Each row comes from the steps of one walk. Every step used is in the known rows, and no mark comes twice. Write the walk behind each row, first mark first.
Known rows
fofuz/nobo/zosip: 6; -19; 13; -7; -19; 26; 13; 20; 6; -5; -28; 28; 14; 18; 8; -1; -34; 10; -15; 29; -20; 12; 43; -4; -13; 4; 11
fimi/fofuz/nobo/zosip/ludi: 11; -22; 8; -10; 10; 53; 18; 19; 12; 11; -35; 14; -2; 10; 29; -5; -38; 6; 7; 28; -21; 37; 22; 14; -17; -7; 13
fimi/zilo/ludi/zosip/pedu: 10; 3; -7; -9; 17; 20; -17; 19; 5; -13; -30; -22; 26; 30; 25; 1; -39; 33; -14; 22; 1; 21; 0; -22; -41; 11; 36
pedu/zosip/nobo/fofuz/fimi/zilo: 5; -34; 3; -16; 9; 29; -5; 25; -1; 8; -19; 7; 22; -18; 23; 8; -40; 4; -3; 51; -15; -12; -20; 5; -21; -10; -3
manep/zosip/nobo: -2; -27; 1; -18; 8; 11; 2; 39; -13; -7; -27; -3; 15; -12; 23; -21; -24; 1; -12; 32; -5; 2; -9; 5; -32; -5; 18
zosip/ludi/zilo/fimi/fofuz/nobo: 13; 2; 12; -17; 13; 56; 26; 16; 17; -6; -42; 7; -23; 5; 77; -11; -16; 13; 0; 19; -11; 45; 6; 27; -1; 2; 13
zizod/zilo/ludi/zosip/nobo: 16; -2; 0; -24; 22; 46; -5; 2; 1; -23; -26; -18; 31; 11; 32; -1; -25; 23; -32; 6; -9; 0; -5; 7; -38; -6; 32
zosip/nobo/fofuz/fimi: 12; -26; -6; -27; 6; 34; 11; 29; -9; 6; -12; 4; 30; -15; 33; -8; -38; -14; -15; 43; 1; 9; -6; 5; -21; -1; -2
zilo/fimi/fofuz/nobo/zosip: 5; -21; 12; 3; -9; 48; 20; 16; 8; 8; -39; 11; 10; 14; 40; -15; -43; 19; -13; 25; -11; 37; 32; 3; -10; 9; 21
zizod/zilo/ludi: 23; -18; 0; -17; 11; 29; 17; 8; -12; -5; -26; -2; 3; 10; 28; 5; -35; 27; -22; 18; 9; 16; 12; 5; -29; 7; 35
nobo/fofuz/fimi/zilo: 13; -27; -3; -11; -4; 25; 6; 23; -11; 20; -24; 10; 0; -16; 16; -2; -50; 2; -9; 51; 3; 11; 7; -15; -13; 16; 8
pedu/zosip/nobo/fofuz: 3; -28; 3; -20; 26; 21; 14; 24; -11; -3; -24; 7; 31; -9; 11; -5; -19; 10; -7; 46; 2; 2; -7; 5; -35; -22; -5
pedu/zosip: -4; -22; 14; 0; 6; 1; 15; 36; -5; 0; -20; 9; 15; 1; -1; 6; -24; 23; -5; 38; 5; 4; 18; 2; -35; -1; 11
nage/manep/zosip/nobo/fofuz: 7; -33; -1; -27; 26; 24; 2; 15; -23; -3; -20; 1; 31; 2; 12; -19; -43; 9; -23; 38; 6; 14; -20; -2; -37; -12; -11
nage/manep/zosip/ludi/zilo: 5; -13; 28; -19; 20; 23; -1; 19; -5; -5; -19; 4; -11; 11; 24; 12; -30; 17; -10; 31; 0; 20; -7; 16; -27; -3; -4
nobo/fofuz: 13; -21; -4; -15; 14; 20; 21; 21; -20; 9; -30; 10; 10; -5; 4; -15; -29; 8; -14; 46; 21; 24; 20; -15; -26; 5; 7
pedu/zosip/ludi/zilo: 2; -9; 30; -12; 21; 22; 9; 29; 6; -8; -23; 10; -13; 2; 22; 26; -6; 17; 5; 36; -4; 5; 7; 23; -25; -13; 3
pedu/zosip/nobo: -8; -20; 5; -10; 9; 6; 12; 35; 2; -17; -17; 6; 29; -8; 19; -3; -20; 16; -8; 36; -6; -2; -5; 15; -38; -20; 5
nobo/zosip/ludi: 3; -12; 13; -14; 3; 24; 12; 16; 7; 13; -25; 12; 4; 3; 17; 14; -44; 7; 0; 34; -2; 18; 32; 2; -26; -8; 10
ludi/zilo/fimi/fofuz/nobo/zosip: 10; -10; 32; 6; -8; 62; 11; 17; 6; -7; -43; 16; -3; 17; 43; -6; -22; 23; -16; 30; -14; 29; 29; 17; -2; 11; 19
nobo/zosip/ludi/zilo/zizod: 3; -12; 29; -1; -11; 41; 4; 18; 14; -17; -26; 17; -12; 9; 13; 18; -16; 5; -13; 45; 7; 6; 23; 7; -16; -16; 12
ludi/zilo/zizod: 5; -12; 15; 10; -16; 20; 12; 35; -2; -33; -24; 13; -8; 1; 9; -7; -2; 14; -28; 44; 22; 8; 14; 3; -20; 0; 18
zizod/zilo/fimi/fofuz/bapa: 10; -46; 3; 7; 6; 42; 27; 17; -4; 6; -41; -15; 9; -15; 25; -25; -32; 34; -15; 25; 21; 25; 15; 6; -24; 4; 34
zosip/manep: 9; -6; -9; -2; 12; -20; 7; 35; -5; -4; -29; 10; 11; -9; 32; -12; -37; 10; -9; 43; 10; 30; 4; -14; -26; 4; 15
manep/zosip: 1; -31; 11; -11; 6; 5; 5; 39; -19; 7; -29; 0; -3; -3; 4; -13; -27; 9; -8; 34; 7; 11; 15; -8; -27; 13; 23
fimi/fofuz/bapa: 7; -39; -4; 15; 1; 24; 22; 36; -7; 4; -31; -6; 20; -9; 4; -33; -21; 22; 3; 45; 16; 27; 8; 3; -33; 8; 20
manep/nage: -3; -8; 6; 16; -12; 11; 24; 25; -6; 7; -14; 0; 12; -16; 10; -13; -16; 21; -9; 45; 7; 17; 30; -1; -41; 9; 17

Write each row's walk
25; -18; -7; -14; 2; 35; 0; 6; -9; 23; -21; 5; 5; 9; 37; 8; -55; 9; -3; 45; -3; 15; -4; -9; -11; 25; 14  nobo/fofuz/fimi/zilo/ludi
13; 1; -13; -1; -5; 10; 8; 10; 1; -5; -31; 5; 3; 7; 37; -6; -42; 31; -6; 32; -1; 18; 1; -8; -24; 17; 28  fimi/zilo/ludi
3; -18; 6; 3; 22; -22; 3; 38; -4; -2; -24; 10; 16; -1; 18; 6; -29; 16; 2; 47; 1; 16; 0; -9; -29; -5; 8  pedu/zosip/manep
4; -20; -6; -9; -6; 44; -19; 17; 11; -11; -21; -6; 25; -10; 11; -9; -34; -9; -25; 48; -4; -11; -15; -20; -21; -5; 9  ludi/zosip/nobo/fofuz/fimi/zilo/zizod
-2; -36; 7; -14; 20; 1; -3; 37; -19; -5; -10; -10; 26; 23; 7; -6; -50; 24; -22; 31; 17; 30; -3; -10; -47; -3; 11  nage/manep/zosip/pedu
8; 11; -6; -18; 13; 30; -5; 11; 9; -22; -22; -13; 44; 18; 35; -7; -24; 16; -17; 16; -10; 7; -6; 3; -39; 0; 21  zilo/ludi/zosip/nobo
-4; -13; 14; 22; 12; -15; 4; 27; -2; 10; -14; 0; 18; -9; 17; 6; -17; 22; 7; 58; -3; 15; 10; -4; -43; -3; 6  pedu/zosip/manep/nage
8; 5; 31; -22; -9; 50; 13; 5; 25; -9; -36; 25; -11; 22; 59; 20; -28; 8; -9; 19; -21; 21; 38; 16; 4; -3; 5  fofuz/nobo/zosip/ludi/zilo/fimi
10; -28; 1; -2; 18; 41; 31; 18; -14; 6; -41; -13; -5; -18; 37; -19; -39; 33; -26; 21; 22; 36; 14; 8; -27; 4; 40  zizod/zilo/fimi/fofuz
4; -3; 0; 18; 2; -12; 11; 26; -3; 7; -19; 1; 14; -17; 30; -13; -23; 15; -3; 52; 5; 29; 13; -12; -37; 7; 13  zosip/manep/nage
7; 15; -11; -10; 6; 27; -11; 6; 15; -24; -33; -10; 32; 10; 39; -10; -33; 27; -13; 21; -19; 2; -17; -5; -34; 4; 26  fimi/zilo/ludi/zosip/nobo
13; -12; 6; -6; -4; 4; 0; 23; 6; -4; -33; 29; 16; 16; 28; -1; -43; 2; -7; 37; -20; 22; 27; -16; -10; 3; 9  fofuz/nobo/zosip/manep
6; -25; 8; -16; -5; 28; 7; 35; 3; -12; -24; 15; 26; 29; 16; 0; -37; 10; -16; 27; -10; 23; 37; -9; -23; -5; 18  fofuz/nobo/zosip/pedu
-1; -16; -15; 11; -23; 3; 13; 27; 5; -18; -31; 11; -5; -11; 8; -19; -32; 18; -20; 45; 14; 8; 7; -20; -25; 0; 25  fimi/zilo/zizod
0; -17; 26; -3; 8; 24; 6; 28; 12; -20; -19; 11; -15; 7; 14; 23; 0; 12; -3; 44; 7; 1; 3; 16; -23; -22; 6  pedu/zosip/ludi/zilo/zizod
3; -17; -2; 1; -22; 8; 6; 33; 2; 9; -17; 7; 1; -17; 24; 1; -50; 10; -10; 41; -6; 7; 7; -5; -16; 21; 20  fofuz/fimi/zilo
8; -12; 8; -14; 5; 56; 23; 7; 20; 15; -39; 9; -2; 13; 58; -4; -50; 9; 2; 19; -15; 45; 28; 12; -8; -4; 15  zilo/fimi/fofuz/nobo/zosip/ludi
-5; -25; 2; -15; 7; 6; 2; 26; -9; -15; -14; 1; 31; 1; 20; -16; -43; 15; -23; 29; -2; 10; -20; 7; -41; -10; 0  nage/manep/zosip/nobo
3; -24; 22; -12; 5; 31; -4; 32; -1; -11; -28; 3; -31; 3; 20; 5; -3; -2; -9; 40; 9; 5; 0; 7; -16; -6; 15  manep/zosip/ludi/zilo/zizod
22; 3; 10; 9; 26; 25; -13; -3; -3; 3; -24; -22; 19; 9; 29; 10; -21; 29; -16; 27; -7; 17; 10; -12; -42; 13; 35  zizod/zilo/ludi/zosip/manep/nage
-1; -17; 10; -16; 21; 8; 17; 28; 8; 8; -19; 5; 3; 0; 17; 16; -28; 14; 9; 33; -1; 13; 11; 10; -32; -15; 3  pedu/zosip/ludi
13; -39; -3; -6; 5; 20; 19; 20; -12; 7; -30; 7; 24; 0; -8; -22; -22; 8; -3; 51; 19; 13; 21; -17; -22; 5; 1  nobo/fofuz/bapa
9; -43; 6; -32; 14; 36; -7; 34; -22; 19; -17; -4; 18; -13; 24; -9; -35; -19; -9; 43; -4; -1; -14; 3; -18; 4; 2  manep/zosip/nobo/fofuz/fimi
-1; -23; 9; -22; 19; 9; 6; 17; -3; 9; -14; -1; 2; 9; 21; 4; -53; 12; -6; 27; 4; 25; -2; 3; -35; -5; -3  nage/manep/zosip/ludi
7; -7; 12; -9; -2; 28; 14; 27; 11; -24; -25; 11; -20; -2; 27; 4; -5; 5; -13; 40; 16; 16; 7; 9; -18; -12; 11  zosip/ludi/zilo/zizod
5; -4; 17; 8; 8; 38; 21; 29; -6; -6; -38; -4; -7; -8; 47; -18; -15; 30; -16; 36; 17; 36; 5; 16; -18; 12; 27  ludi/zilo/fimi/fofuz
14; -9; -5; -4; -17; 19; 0; 15; 6; 10; -15; 2; 7; 6; 45; 10; -55; 16; -4; 35; -9; 9; 0; 1; -17; 28; 25  fofuz/fimi/zilo/ludi
13; -33; 16; -4; 1; 65; 22; 8; 0; 5; -45; 7; -1; 6; 35; -7; -45; 27; -25; 15; -10; 29; 33; 8; -10; 1; 33  zizod/zilo/fimi/fofuz/nobo/zosip
